Known rows, with every step that occurs:
zireg > duti > buzer > meva > zonil > tefu: [  6  -4  -2 -29  -6 -23 -11 -10  15  24   4   7   7 -24   3  25  15  14
  37  -8   2  11 -15  -4 -18]
zonil > tefu > vadi: [  0  10 -12   8 -10 -12   1   1  12 -10   5  -3  -4   6 -10   4  -2 -29
  -8  -7 -19   7  11  16 -10]
duti > buzer: [  0  -8  13   0  11 -19   4   4  26  -6 -10   4  11   3  -1 -20  -5   2
 -10  -1  -9  16   8  -3  -1]
vadi > duti: [ -5  -3   1  11  11  11  -1 -12   1   3 -10  15   4  -3   8 -25 -11  -1
 -17  15  10   3  17 -12  13]
duti > zonil: [  3  -6   8   9  10 -12   3  11   9  -1  -1  -6   1  16 -15 -22  11  15
 -24   4  -8  -9  19 -15  -6]
buzer > meva > zireg > duti: [  1  19   9  -8  -4 -14   2 -27   5  24   7  -4   0 -12   0  21   9   7
  13 -10  19  -6 -10 -19  11]
tuto > zonil > tefu > vadi: [  3   2  -7   6 -10 -19  -2  -1   3  -7  15  -8   1  19   0  19   6 -37
  12 -16 -29  -7  -3  23 -12]
tefu > vadi > duti > zonil: [  5 -10  11   6  18  12   3  12  -4  -9   4   3  -9  -9   8 -11  11  10
 -26  15 -10  -4  10 -17 -12]
govi > zonil > tefu > vadi > duti: [ -8 -10 -11   6   4  22   4   7 -16  -5  -2  10  -3 -20   2   2   3 -20
  -4   4   1  14   9  -4   3]
buzer > meva > zireg: [  0  20  13  -2  -1  -1   4 -19   6  12   8  -7  -8  11   0   5   8  -2
   1  -1  16 -21  -7 -21  16]
tuto > govi > zonil > tefu: [-26 -18  -6   9  -7  -4   3   4  -9   6 -10  -5  13  26 -24 -14  -5  -3
  11 -30  16  -2   3   8   7]
govi > zonil > tefu: [-10  -6 -15   9  -4  -1   6   7  -2   2  -5   3   8   6 -21  -8   1 -16
  -1  -9   3   8  18  -4   6]
tuto > zonil > tefu > vadi > duti > zireg: [ 11 -17  11  -1  12   0  -6   4  -8  -4  -3  -1  -5  -5  14  18   9   1
   3   3 -20 -13  -7  15 -11]
duti > zonil > tefu > vadi > tuto: [  6   3  -9  -2   2   1  -7  31  -8 -22   3  -1 -13  -1 -17  -5   3   3
 -23  23 -18  -2   4  13 -10]
meva > zonil > tefu > vadi: [  0   1  -4  11  -9  -5  11 -10  12   1  10 -11  -6   9  -8   7  13 -21
   3  -9 -12  -7  -6   6 -24]
zireg > duti > vadi > tuto > zonil > tefu: [ 10  -9  -2  -7   4 -11 -20   3 -15  11  -7   5   2   1  -1  13 -14   9
  22  -3 -10  19  -5  21  10]
meva > zonil > tefu: [ -2  -5  -6  10  -5  -8   3 -12  14  11   1  -6   2  21 -19 -10   9  -8
   7  -3   2 -12   1   0 -14]
meva > buzer: [ -2  -4  -7  25  -2 -10   2  -2  24  13  -2   0  13   2  -6 -27   5  -8
  -3  -6  22  -5   1 -15   1]
govi > zonil > tefu > vadi > tuto: [ -6   8 -18   7  -6  17  10  17 -18 -20  -5   6  -7 -18 -10   1  -7 -20
 -14   6  -4  12   2   9  11]
tefu > vadi > tuto: [ -2  21  -3  12  -2   8  13  -1  -1 -23  -3   5 -10 -11   5 -11 -18 -12
 -30  11 -10   7   2   6  12]
meva > zonil > tefu > vadi > duti: [  0  -9  -2   4   3  15   3 -12  -1   4   5   2  -5  -6   5   1  11 -12
   4   9  -1  -6  -7   1 -19]
buzer > meva > zonil > tefu: [  2  13  -8  -7 -15   0  -3 -16   4  19  10   3  -5   7  -4   8  11  -9
  19   0   7 -16  -4 -10  -8]
tuto > zonil > tefu: [  2  -6  -8   4  -5 -21 -10  -5   4   4   6  -2  10  31 -10   2   2 -23
  15 -10 -13 -12   5  17  -3]
buzer > meva > zireg > duti > vadi > tefu: [ 20   7   3 -10   1  -4 -11 -22   5  29 -11  -3 -20  -5   0  14   2  17
  23  -8  26  13 -21 -14  29]
tuto > zonil > tefu > vadi > duti: [  3  -9  -5  -1   2   2 -10  -3  -8  -3  12   6  -2   5  12  11   6 -28
  13   2 -17  -5  -3  17  -9]
tuto > govi > zonil: [-27 -13   7  19  -1   2  19  -5  -8   5 -10  -6  12  21  -9 -21  -6   4
  -2 -32  19  -3   4  -8  15]
buzer > duti > zonil > tefu: [  8   3  -9 -14 -10  -9  -6   2  12   4   6  -5  10  24 -12   0   4  16
  -3   8  -7 -12  33  -6 -15]
zonil > tefu > vadi > duti > buzer > meva > zireg: [  7   0  17 -33  13   6 -19   2   2   0   8   5  -8 -22  17  20  17  -1
  20  18   4  -1 -28  -2  -6]
tefu > vadi > duti: [ -2   4   3  11   7  14   8 -10   1  -9  -1  10  -4 -13  17  -9  -7 -14
 -20   8  -5   6   8  -6   2]

Rows:
[  8  -3  -4   3   0 -14  -5  23   7 -12   9  -9  -8   9 -19   2  16  -5
 -12   0 -25  -4  13   5 -25]
duti > zonil > tefu > vadi
[ 11  15 -11 -18 -12  10  -1  11  -3 -20   7  -3  -3   1   1   9  -7  12
 -16  23 -14  -6  17   5  -8]
buzer > duti > zonil > tefu > vadi > tuto
[ 11  10  14  -6  -4  17   4 -17  -8   0   0   0   2  23  31   2 -24  14
   3   4  -7   1  11  -4  23]
buzer > duti > vadi > tuto > zonil
[ -1  -9   9  -6   8 -33   3  -5  26   5 -12   5  17 -18  -1  -3  -5  14
   1 -11  -6  29   6  -1  -5]
zireg > duti > buzer
[ 12   9   4 -20  -2 -19 -10   6  -4  13  22 -17 -13 -14 -12  43  33  13
  17  -5  -3 -11 -17  -6 -21]
buzer > meva > zireg > duti > zonil > tefu > vadi
[ -2  17   4   2  -9   5  13 -24   6  18  10   2  -6   3  10   0   9  -4
   6  -5  10 -16  -4 -26   1]
buzer > meva > zonil
[ -4   6  -4 -17 -13   8  -2   9 -10 -17   6 -11   2  22  -2   1 -11  25
  -4   4  -1 -18   2  17  -7]
buzer > duti > zonil > tefu > vadi > tuto > govi
[  4  -2   9  13   8 -14   2 -11   8  18 -12   1   3  -7  -1   0 -11  14
  -1 -19  -4  30  17  -7   4]
zireg > duti > vadi
[-18 -17   6   4   7  22  -6  18 -29   0 -21  -1  -2  17 -14 -20 -20  19
   6 -12  19  11  -6   8  22]
duti > vadi > tuto > govi > zonil > tefu
[  2  10 -10  10 -17  -3   9 -21  28  16   3  -2  22   6  12 -14  -3   1
   4  -4  26  -9  14 -20   3]
meva > buzer > duti
[ -1   0 -10   2   3  10  -9   0  -2  -7  -2  10  -5 -11   3  -2  -4 -20
  -8  13  -7   7   9   9  -5]
zonil > tefu > vadi > duti
[  4   5   5   6   9   1  -1  -4  -6   5 -18   9  -3 -18   2  -9 -26  23
 -10   3   2  30   9  -1  20]
zireg > duti > vadi > tuto
[-24   1   5  15  -4  20  25   5 -24 -19  -7  -4  -1  -2   2 -13 -16  -2
 -15 -20  11   3 -12   4  20]
tefu > vadi > tuto > govi > zonil
[  0 -16   6   4  12  19  10  14 -14  -5 -18   4  -6 -30   2   8  10   9
 -14   3  -2   5   7  -6  -3]
govi > zonil > tefu > vadi > duti > zireg
[-26 -11 -11   2  -2  14   1  12 -24  -5 -15   3   8  13 -22 -24 -17   6
   1  -8  24  -1  -5  15  22]
vadi > tuto > govi > zonil > tefu
[  0   0 -13   0  -4  -6 -12   3 -10  -8   0   7   4  20  -9  -6 -12 -16
   7  12  -8  -9  -3  23  13]
vadi > tuto > zonil > tefu
[  2  17 -17   4  -9   5   0   9  -3 -23  -2   6  -8  -7  -8  -3 -15 -21
 -17  16 -13   6   3  22   5]
zonil > tefu > vadi > tuto
[  8  -5  -9  -1  -3 -27  -4  14   5   0   8  -8  -1 -13 -19  19  17   5
  -2  -8 -22  11  10   8 -29]
zireg > duti > zonil > tefu > vadi
[  3  11   3  10  -4   2  12  -3  -9 -20   9  -1  -5   4  15   4  -9 -22
 -10   0 -20  -5 -11  12  11]
tefu > vadi > tuto > zonil
[  5   5  31 -23  18  13  -3  -6   4  -1   8   4  -9 -27  29  13  15   5
   6  13   8  -2 -29 -21   2]
tefu > vadi > duti > buzer > meva > zireg
[-24  -9  -5  10 -10   0  13   7 -12  -5   1 -12   4  15 -13   2   2 -15
   7 -35   3   2  -3  14  -4]
tuto > govi > zonil > tefu > vadi
[  8  -3   3 -10   8 -11  -6  17  -7  -4   7 -16  -9 -13 -26  19  17  23
  -3  14   0  -6 -20   9 -14]
meva > zireg > duti > zonil > tefu > vadi > tuto
[-17  10   5  13  -5   7  12  -2  -8 -20  -5  -3  -3   8   3 -18 -25  -2
 -18 -10   2  -3 -12  18  14]
tefu > vadi > tuto > govi
[  3   4  18 -12   3  -5   8 -11  16  10   2   5   0  -5  17   0  13  10
  13  -2   3  -3 -14 -23  -6]
duti > buzer > meva > zonil
[  9   1   6   9  -9  -6  14 -14  30  13 -10  -9  18  -4  11  -7   2  30
  -8  -3  22 -16  10 -22  -1]
meva > buzer > duti > zireg
[  8  20  21 -13   9  10  -7 -12 -15  18  -5   0 -15 -20   9  16  -7  30
   9   7  20   9 -18 -17  28]
buzer > meva > zireg > duti > vadi > tuto
[ 13   5 -18  -8 -13   9  -6  20   6  -8  11  -4   5  -7   2   2   9  13
  -3  23  11 -13  -1  -2 -15]
meva > buzer > duti > zonil > tefu > vadi > tuto
[  7   2   0 -29   6   5 -19  10   2  -5   4  22  -6 -33  27  14   2  -9
  13  18 -10  14  -6   1  -5]
zonil > tefu > vadi > duti > buzer > meva
[  8  -2  17   8  12   9  -4   1 -13  -3  -6   2  -6  19  13 -12 -16   5
  -3   2 -10   4  -3   2  20]
duti > vadi > tuto > zonil
[-23 -20  -2   4   2  20   3   5 -25  -1  -5   3   3  -1   0  -4  -2  -7
   9 -17  14   2  -5   8   1]
tuto > govi > zonil > tefu > vadi > duti
[  2 -15   4 -12  14  -2 -14  13  11 -14  -5  13   3 -20  10  -3  -1  -8
   1  16 -15  21  -2  12 -12]
zonil > tefu > vadi > duti > buzer
[ 15  -4  -7  -9  -8  11 -19   2  -3  14   3   0  11  17  18   3  -8   8
  29   7  16  -8  -7   4   8]
meva > buzer > duti > vadi > tuto > zonil > tefu
[  9  -4  -3   5  -5  -4   4   1  23  14   7  -8  19  12   2 -15  17  23
  -3   5  22 -19  14 -30 -13]
meva > buzer > duti > zonil
